Known rows, with every step that occurs
zege-videvi-pigikam-mapo-bevazo: [ 13.1  -3.6 -11.5 -39.0  15.0 -36.2  20.4  21.2  11.7  17.4 -23.6  26.9
 -16.3  21.3  11.1  -0.2   4.4  -9.9  26.6  -4.6 -16.1]
mifer-pigikam-videvi-bevazo-mapo: [  4.3  -8.8  -4.0  -8.0   8.6  17.9  22.6   0.0  23.9  10.5 -12.6 -57.1
   1.5  -1.5  35.8   6.7   2.2   8.3  12.9 -20.4  12.0]
lofid-mapo-zege-videvi: [-17.5 -13.1 -39.5 -18.2   8.7 -19.3  -6.8  30.8  16.0  40.9  14.7  -2.5
 -28.9  19.9   9.1  -7.0   6.7  -6.1  18.2   2.2  17.5]
zege-videvi-pigikam-mapo: [ 10.7 -11.3 -22.6 -31.1  26.7 -25.9  13.0  30.7  18.7  21.6 -22.9  17.0
  -2.1  16.1  18.3   6.6  -0.4   8.4  27.5  -3.2 -21.4]
bevazo-videvi: [ -6.5  -3.9 -18.6 -22.6  32.6 -11.9  25.6  15.6  18.5   0.7  37.5  -1.6
  -7.8   8.1  23.2  14.9  23.4  21.6   6.9  -6.3   5.7]
videvi-zege: [  7.4  -5.6 -12.9  -2.1  36.0 -16.6  19.7   7.0  23.5 -16.3  30.3  -1.6
  -6.3   4.4  10.3   5.5  11.7  40.1  16.0 -11.5   5.4]
zege-videvi-pigikam: [  4.8 -12.0 -17.5 -13.4  20.0 -22.8  18.8  39.7  21.9   7.4 -17.9  15.4
 -19.0  18.3  22.6  -6.0 -14.3  16.6  21.4   8.8 -28.4]
lofid-mapo-bevazo-videvi-pigikam-mifer: [ 15.9   1.4 -28.4 -43.6  32.4 -21.8  48.1   8.3 -16.9  20.7  -7.6  16.1
 -10.5   7.0   8.6  30.7  23.2 -30.1  -0.3 -25.4  19.1]
videvi-bevazo: [ 14.7  -3.4  -2.4 -12.5   6.8  -0.6  26.2   0.3  32.5  -9.6  13.3  -7.2
  -2.8  -4.9  29.6   2.1  13.1  23.6  14.3  -2.3  -5.8]
zege-videvi: [ -8.4 -10.3 -27.7 -12.0  18.0 -23.2   7.0  39.9  28.0  11.3  17.2   5.4
 -23.9  27.3  19.9 -11.4  -8.8  14.9  26.6   5.5 -14.7]
mifer-pigikam: [-30.2 -23.2  -6.9  22.7  -8.4   1.0  11.7   2.1  30.4  -5.1  -3.8  -3.9
  -6.3   8.3  26.7  18.3   3.4  45.3   3.0  -7.4  -2.3]
zege-videvi-pigikam-mifer: [ 15.4  -7.4 -27.3  -5.8  18.7 -32.2  30.1  38.5  17.8  23.2 -26.1  12.4
 -17.5  12.4  23.3   9.8 -15.6  -3.4  35.5  -7.3 -27.6]
pigikam-videvi: [  8.1 -11.2 -37.1 -22.9  31.6 -18.0   4.3  21.2  12.3   0.0  25.9 -26.9
  -2.2  16.2  22.3  13.9   2.7  26.3  18.2  -4.9  11.7]
mifer-pigikam-videvi: [-19.0 -19.4 -16.7   5.8   6.6   5.5  13.3  10.8  17.3   3.4  -2.5 -34.8
  -1.2  11.3  27.6  24.8  -0.9  39.5  12.7 -11.6   4.2]
videvi-bevazo-mapo: [ 22.0  -0.3 -10.3 -25.2  13.6  -4.1  14.7  -4.8  35.8   0.6  12.2 -17.1
  -6.5  -3.3  31.0 -16.3  13.4   0.9   9.6  -7.5  16.0]
mapo-bevazo-videvi-pigikam: [  6.1   2.9   5.6 -31.9  16.8 -22.8  44.6   0.8   2.6  -9.1   2.1  22.8
 -26.0   7.4  11.7  12.1  27.0  -0.3   2.3  -4.5   2.6]
mapo-lofid: [-10.2  -2.5 -11.2   6.8 -13.2 -29.8  10.5 -32.9  23.7   4.0  35.2  16.1
 -14.0  11.9  18.8  19.4   8.1  21.1   6.3  14.1  14.1]
lofid-mapo-bevazo-videvi: [ -4.6  -2.6 -28.1 -43.5  31.0 -14.6  29.5  11.8  -9.6   9.4  27.6  10.7
 -14.8  20.6   6.2  12.4  24.3 -11.5  -7.4 -12.1  28.2]
videvi-pigikam: [  8.5 -16.1 -13.5  -6.7  16.3 -17.8  16.7  12.1  20.9 -13.8 -11.9  20.2
  -7.3   6.9  23.0  12.1   5.0  36.6   5.8   3.5  -8.7]
bevazo-mapo-lofid-videvi: [-12.5 -17.0 -18.1 -10.3  17.1 -28.1  -3.9 -11.2  21.1  16.0  28.4 -12.4
   3.0   2.8  24.7  -6.8   3.4  -3.0   2.5   8.9  35.9]
lofid-mapo-bevazo: [ -2.8  -9.1 -35.4 -30.0  15.9 -23.1  12.7   6.8  -2.6   2.3  16.2  17.7
 -15.7  24.7   3.8   7.3  13.5  -0.4  -4.9  -7.1  29.0]

Rows
[ 31.2   9.2 -12.4 -32.1  13.4 -11.9  18.1 -24.6  15.1  18.4  21.4 -47.4
  -3.2  -1.8  28.6   1.9   6.8 -15.5  16.6  -2.3  27.5] : pigikam-videvi-bevazo-mapo-lofid
[-10.1  -7.0 -28.0 -14.6  -2.9 -31.6 -19.5  19.3  37.4  37.1  17.9  -8.6
 -43.3  14.2  17.2 -33.9   8.3 -15.2  27.4   2.4  27.3] : bevazo-mapo-zege-videvi
[  2.4  -1.0   6.2  -0.5  -9.6   9.6  25.1 -31.5  19.3  20.3  -6.8 -51.3
  -2.2  -3.1  34.0  14.2   1.8  -1.5   8.5  -7.2  17.1] : mifer-pigikam-videvi-bevazo-mapo-lofid
[ -3.7 -20.4  -1.7 -20.1  16.2  -5.0   2.8  21.5  31.6  15.8  10.0 -37.6
  -1.0 -21.8  31.2 -24.2  19.9  -5.8  16.7  -2.5  22.5] : lofid-videvi-bevazo-mapo-zege
[ 19.5   7.7   0.9 -15.2  -9.5 -13.1  19.4 -39.5  31.9   9.7  18.7 -13.0
  -8.8  -3.9  30.7  -6.2  15.1 -12.0   6.8   3.4  23.5] : videvi-bevazo-mapo-lofid
[  3.0  -5.1  -7.2 -25.9  31.0  -8.5  38.0  17.1  12.8  -3.3   4.8   6.9
  -5.4   1.9  25.2  18.9  20.4  21.4   0.6  -5.0  -5.4] : bevazo-videvi-pigikam
[ 20.9  -3.1 -24.4 -21.8  52.8 -13.4  19.5  18.1   9.8  -6.1  29.6 -34.1
  -1.2   8.4  11.1  12.8   5.3  31.7  24.4 -15.9  11.7] : pigikam-videvi-zege
[-20.9  -5.3   2.0 -18.3  -0.9  -6.1  28.6 -16.0  11.7  15.6  -3.2   1.7
  -0.3   6.6  16.9  32.6  35.8   6.8   5.0 -25.9  10.4] : mifer-pigikam-mapo-bevazo-videvi
[ -8.8 -13.2  -6.2  -2.4  -9.4 -27.9   4.5  23.5  31.2  25.4 -10.1   8.4
 -40.8   7.7  15.0  -8.2   3.7   8.4  29.0  10.8  -9.1] : mapo-zege-videvi-pigikam
[ -3.6  -8.5   2.4  -3.9 -15.0  12.6  10.7  -5.4  26.9  24.9 -11.3 -59.5
 -14.4 -10.7  31.5   3.0  15.6   1.9  18.5 -17.4  20.6] : mifer-pigikam-videvi-bevazo-mapo-zege
[ 12.8   9.8  -1.6 -21.7  -1.1 -17.4  22.7  -5.9  31.1  29.3  11.5 -14.0
 -21.7   8.7  27.7 -25.1  -4.6 -26.6  23.7   7.2  -0.6] : zege-videvi-bevazo-mapo-lofid
[  5.7   3.0 -16.0 -51.9  22.0 -30.2  22.3  -9.9   5.3  12.0  25.6  16.9
  -3.5  11.8   9.8  22.9  44.5  -6.1  11.7 -19.1  21.6] : pigikam-mapo-bevazo-videvi
[ -2.6  -6.2 -21.3 -24.4   1.5  -6.0   8.3  26.7  19.7  40.3   8.4 -14.8
 -22.8   6.0  15.3 -10.5   9.4 -12.6  20.4  -0.2   8.1] : lofid-mapo-zege-videvi-bevazo
[ 10.3   0.2  -6.7 -18.1  13.4  -7.2  27.3  32.3  33.0   9.8   4.7  -9.3
 -16.0  10.0  28.8 -14.7  -6.1   3.8  29.5   1.9 -27.1] : zege-videvi-bevazo
[  4.7 -10.7 -41.6 -15.5   5.8 -26.6  10.0  29.8   5.2  52.5 -17.1   4.4
 -23.0   8.2  11.9  11.5   0.8 -20.6  26.1 -11.3   8.5] : lofid-mapo-zege-videvi-pigikam-mifer
[ -8.4  -9.6 -26.5  -9.8  -7.0 -25.7 -23.3  -5.7  36.3  18.8  23.2  -6.5
 -34.3   3.0  18.0 -16.3  23.1   0.7  13.8  -1.1  43.1] : bevazo-mapo-zege
[ 14.2  -1.8 -20.9 -19.0  30.5 -19.0  47.7  12.0   6.0  12.9  -3.4   5.0
  -2.0  -4.6  26.2  34.6  18.7   3.9  14.6 -21.0  -5.3] : bevazo-videvi-pigikam-mifer
[-20.8 -18.0  17.0   3.7  -8.8   6.0  25.2 -28.0  20.6  24.0 -10.1 -23.6
  32.1 -13.9  30.6  32.5  19.8  13.8  11.4  -8.9   0.4] : mifer-pigikam-mapo-lofid-videvi-bevazo
[-34.4 -26.3   1.7   9.6  -6.6  -6.1   8.9 -20.7  18.8  25.7  -1.8 -11.0
  23.9  -1.7  25.1  35.6  16.8  23.4   6.5  -7.3  10.7] : mifer-pigikam-mapo-lofid-videvi
[ 16.9 -14.3 -19.4 -27.4  19.8 -21.4   9.9   0.1  17.9   3.5 -16.5  20.6
  14.4   3.9  20.2  27.4  19.8  27.9  10.8  -9.4  -0.6] : videvi-pigikam-mapo
[ -7.8  -8.8 -26.5 -24.6  -1.9 -32.0 -14.9  11.7  31.5  42.4  13.9   4.3
 -18.6  12.5  12.7   2.7  25.2   0.0  37.5  -5.5   9.4] : pigikam-mapo-zege-videvi
